Each row comes from the steps of one walk. Every step used is in the known rows, and no mark comes twice. Write the walk behind each row, first mark first.
Known rows
vivi bolo desa: [ 3.19  0.92 -0.01  0.18  0.77 -1.17 -0.51 -1.52 -0.53 -0.42 -2.91  2.55
  1.06 -0.48 -0.66  1.38  1.10 -2.12  0.68 -0.40 -5.79 -0.69]
nesu siso bolo: [ 1.19  0.57  0.53  0.95 -2.40 -1.48  0.23  1.65 -0.08 -1.38 -2.07 -0.49
  1.53  0.95  0.42  1.64  1.52  1.02  1.21  3.00 -2.53  0.66]
nesu lomo bolo vivi nutom: [-0.25  0.11 -1.50  0.44  1.24 -2.67 -1.72 -1.86 -0.57  1.21 -1.80  0.48
  0.91  0.24  1.97 -0.88  1.30 -1.41 -0.39 -2.82  0.30 -0.14]
desa bolo vivi nutom lomo nesu: [-0.72  0.42 -0.28 -1.70  1.30 -0.72 -2.31 -2.78 -0.07  0.92  0.58 -1.32
  1.05 -0.85  0.58 -1.06  0.29 -1.24  0.34 -1.75  0.38  2.84]
desa bolo vivi nutom: [ 0.88 -0.20 -0.27 -1.45  1.95 -1.23 -3.34 -1.00 -0.50 -0.79 -1.43  1.25
  1.15 -1.26 -0.24 -0.04  1.05 -0.64 -1.09 -1.31 -0.87  1.96]
nutom lomo nesu: [-1.23  1.30  1.29 -0.35 -1.53  0.41  1.00 -2.63  0.66  3.23  0.47 -3.43
  0.91  0.08  1.22 -1.64 -0.27 -0.55  1.61 -1.21 -1.13  2.45]
bolo desa: [ 2.85  1.11  0.72 -0.15 -1.60  0.74 -0.21 -1.10  0.23 -0.39 -3.43 -0.13
  1.27 -1.45 -0.71  0.94 -0.11 -1.73 -0.98 -1.08 -3.94 -0.54]
bolo vivi nutom siso nesu lomo: [-1.53  1.24 -0.93  0.76  1.40  1.07 -1.49 -0.96  0.95  2.96  0.43 -0.74
  0.16  0.90 -0.67 -1.94  0.21  1.07 -4.84 -1.43  2.61  1.04]
lomo nesu vivi: [-0.54  1.74  1.56 -1.59 -2.14  0.59 -2.22  0.11  1.10  2.42 -1.50 -0.84
  0.07  1.69  0.94 -1.32 -0.76  1.29 -4.21 -0.58 -1.56  2.54]
siso nesu lomo bolo vivi nutom: [-3.13  1.54 -1.84  0.60  1.70 -1.73 -1.64 -2.23 -0.10  2.83 -0.94 -0.42
 -0.30  1.99  0.62 -1.00  1.21 -1.32 -2.51 -3.90  1.09  0.14]
bolo vivi nutom siso: [ 0.98  0.17 -0.35 -0.59  0.95  1.11 -2.18  0.88  1.16  0.90 -0.26  0.53
  1.16 -0.47 -0.87 -1.51 -0.01  1.82 -4.12  0.15  1.50  1.81]
bolo vivi nutom siso nesu: [-1.00  1.21 -0.67 -0.45  1.38  1.56 -2.19  0.36  1.45  2.25  0.42 -0.08
  0.28  0.72 -1.64 -1.59  0.01  1.69 -5.64 -0.86  2.08  1.94]
nesu vivi: [ 0.79  1.07  2.01  0.11 -1.04 -0.18 -1.58 -0.47  0.89  0.80 -2.89  1.28
 -0.78  0.35  0.42 -0.82  0.15  1.49 -4.37  0.60 -2.38  1.55]
vivi nutom lomo nesu: [-2.26  1.04  0.53  0.35 -0.12  0.70 -0.39 -0.80  1.07  2.25 -0.81 -3.19
  0.28 -0.03  1.24 -2.38 -0.22  0.04  2.61 -1.31  1.21  1.62]
nutom lomo nesu siso bolo: [-1.01  1.38  0.64  0.68 -2.71 -0.57  1.54 -1.15  0.40  1.21  0.57 -3.79
  1.22  1.24  1.51  0.08  0.36 -0.05  2.89  1.81 -1.03  1.93]
nesu siso bolo vivi nutom: [ 0.92  0.90 -0.83  0.33 -0.82 -1.65 -2.15  1.39  0.15 -1.06 -1.99  0.36
  1.25  0.86 -0.46  0.52  1.57  1.00 -1.26  2.20 -0.37  0.70]
siso bolo vivi nutom lomo nesu: [-0.49  1.65 -0.12 -0.99 -1.23 -1.94 -2.24 -2.08  1.03  1.32  1.44 -1.40
  1.28  0.32 -0.11 -1.62  1.51 -2.17 -0.32 -1.51 -1.11  1.90]
vivi nutom siso: [ 0.19 -0.43  0.41  0.89  0.28  1.84 -0.48  2.94  1.33 -0.23 -0.91 -0.99
  0.87 -0.49  0.38 -0.83 -0.06  2.41  0.19  1.12  1.62  0.84]
desa bolo: [ 1.07 -0.55  1.17 -0.75  0.21 -0.99 -0.71 -0.66 -0.79 -1.24 -1.40  0.24
  1.44 -1.08  0.72  1.18  1.02 -0.59  1.59 -0.47 -3.26  1.85]

Which walk is each row?
[ 0.26  0.25  1.21  1.12  0.02  1.67 -1.79  2.31  1.97 -0.30 -1.95  0.37
 -0.82  0.10  0.61 -1.26 -0.45  3.39 -3.92  2.44  1.32  1.04]	nesu vivi nutom siso
[ 1.25  1.73 -0.26 -0.69 -3.87  0.14 -0.42  1.27  0.17 -0.50 -1.76 -2.62
  2.27  1.47  0.33  1.90 -0.27 -0.77  0.51  1.35 -2.80  0.38]	lomo nesu siso bolo desa
[ 0.57  1.81  0.07  0.79 -3.14  0.03  1.60 -1.92  0.50  0.31 -0.46 -3.89
  1.45  0.30  0.85  1.13 -0.25 -1.58  2.43  1.65 -2.01  0.71]	nutom lomo nesu siso bolo desa
[ 0.23  0.24 -0.76  1.42  0.63 -0.73  0.37 -1.58  0.71 -0.94 -2.47 -1.52
  0.40 -1.51  1.34  0.10  0.44 -2.03  3.50 -1.03 -0.25 -1.04]	vivi nutom lomo bolo desa
[-1.31  0.22 -0.93  0.21  2.29  0.16 -1.62 -1.66 -0.12  0.64  0.75 -0.56
  0.59  0.05 -0.01 -0.29  0.51 -0.20 -2.50 -1.34  1.50  1.39]	desa bolo vivi nutom siso nesu lomo
[-0.31  1.30  0.10 -0.84 -3.33 -0.42 -0.56  2.05  0.16  0.46 -0.80 -2.41
  2.12  2.29  0.96  0.98  0.39  0.80  0.89  1.54 -1.80  1.74]	lomo nesu siso bolo
[-0.45  1.51 -0.56  1.32 -1.96  0.29  0.28 -0.23  0.93 -0.54 -1.51 -3.69
  0.88 -0.03  0.88  0.19 -0.05 -1.17  3.51  1.39  0.05 -0.32]	vivi nutom lomo nesu siso bolo desa
[ 0.78 -0.53 -1.55 -0.88  1.27 -0.79 -1.81  1.09  0.70 -0.13  0.09  0.73
  1.48  0.15  0.73 -0.02  0.47  0.94 -2.31 -0.38  1.28  1.17]	lomo bolo vivi nutom siso
[ 0.36  1.00 -0.60  1.44 -0.75 -1.70 -0.63 -0.74  0.29 -0.53 -0.89 -0.76
  0.78  0.14 -0.09  0.04  1.56  0.37  0.47  2.58  0.19  0.99]	nesu siso bolo vivi nutom lomo
[-0.74  0.25 -0.67 -0.93  2.22  0.63 -2.37 -0.35  0.43  0.03  0.99  0.01
  0.62 -0.05 -0.97  0.13  0.38  0.64 -3.22 -0.67  1.04  2.35]	desa bolo vivi nutom siso nesu
[-2.75  0.15 -1.20  1.94  1.14  0.62  0.34  1.31  0.88  1.10  0.05 -2.05
  0.08  1.49  1.61 -0.37  0.36  0.90  0.35 -0.85  2.71 -0.31]	vivi nutom siso nesu lomo bolo
[-1.95  1.04 -0.09  1.28 -1.38 -0.30  0.08  0.54  0.89  0.47 -0.63 -3.69
  0.63  0.88  1.45 -0.82  0.50  0.34  3.97  1.63  1.08  0.96]	vivi nutom lomo nesu siso bolo
[-0.26  0.88  1.36  0.75  0.13  0.07 -2.85  1.04  1.32  0.18 -3.79  1.12
 -1.27  0.11  0.46 -1.62  0.22  1.95 -3.07  0.55 -0.02  0.88]	nesu vivi nutom
[ 0.52  1.10  0.13  0.26 -0.50 -2.55 -1.75 -2.36  0.91  0.06  0.51 -0.11
  0.85 -0.66 -0.66 -1.21  2.27 -2.22 -0.32 -0.74 -1.68  1.21]	siso bolo vivi nutom lomo
[ 0.32  1.74 -0.45 -1.75 -2.81 -0.87 -1.73  0.65  0.08  1.18 -0.07 -1.50
  2.23  2.24  0.23  0.45  0.33  0.56 -2.26  0.99 -1.52  2.47]	lomo nesu siso bolo vivi
[ 0.83  1.79  0.31  0.99  0.60  1.58 -0.10 -0.57  1.48  0.72 -0.34  1.14
 -0.80  1.57 -1.13  1.04 -0.40  0.83 -5.84  1.49 -2.29  0.51]	nutom siso nesu vivi bolo desa
[ 1.79  1.05 -0.22 -0.09 -1.88 -1.92 -1.21  0.20 -0.23 -0.63 -1.27  0.50
  1.68  1.01 -0.60  1.09  1.55  0.56 -2.23  2.18 -2.17  1.36]	nesu siso bolo vivi
[-2.67  1.89  0.56  1.37 -0.19 -0.16  0.46 -2.25 -0.08  3.41 -1.27 -1.47
 -0.40  1.49  0.27 -1.04  0.89 -0.61 -1.46 -2.75 -1.16  0.45]	siso nesu lomo
[-3.65  2.39  1.16  1.87  0.81  0.67 -0.99 -1.87  1.88  2.61 -1.62 -1.03
 -2.66  1.24 -0.20 -2.15  0.25  1.10 -3.55 -0.65  1.09  1.21]	siso nesu vivi nutom lomo
[ 0.38  0.07 -1.43 -1.25  1.36 -2.18 -2.80  0.05  0.12  0.27 -1.60  1.35
  1.13  0.07  0.66 -0.33  1.10 -0.40 -1.70 -2.05  0.00  0.98]	lomo bolo vivi nutom
[ 1.80 -0.05  0.38 -2.06  0.89 -1.42 -2.26 -2.33 -0.92 -0.31 -0.53  1.46
  1.61 -1.18 -0.49  0.53  1.01 -1.00 -2.24 -1.28 -2.82  2.54]	desa bolo vivi
[ 0.23 -0.52 -1.66  0.82  1.07 -1.33 -0.78 -0.77  0.01  0.95  0.13 -0.22
  1.24  0.20  2.02 -0.54  0.66 -0.01 -0.79 -1.12  1.56  0.07]	nesu lomo bolo vivi nutom siso
[-2.27  2.29 -0.34  1.65  0.78 -0.13 -0.80 -2.41  1.60  0.88 -2.30 -0.97
 -2.14  0.92  0.26 -0.18 -0.08 -1.16 -2.92 -1.14  0.17 -0.42]	siso nesu vivi nutom lomo bolo desa
[ 2.67  0.31  0.44 -0.76 -1.78 -0.49 -0.70  0.19  1.08 -0.32  2.42  0.26
  2.27  0.05 -0.82  0.43  1.28 -0.06 -3.46  1.19 -2.34  1.99]	nutom siso bolo vivi
[ 2.51  0.28 -0.54 -0.54 -1.02 -1.23 -0.14 -0.62 -0.14 -1.36 -2.79  0.16
  1.72 -0.62  0.90  2.09  0.35 -2.38  0.44 -1.53 -3.62 -0.82]	lomo bolo desa
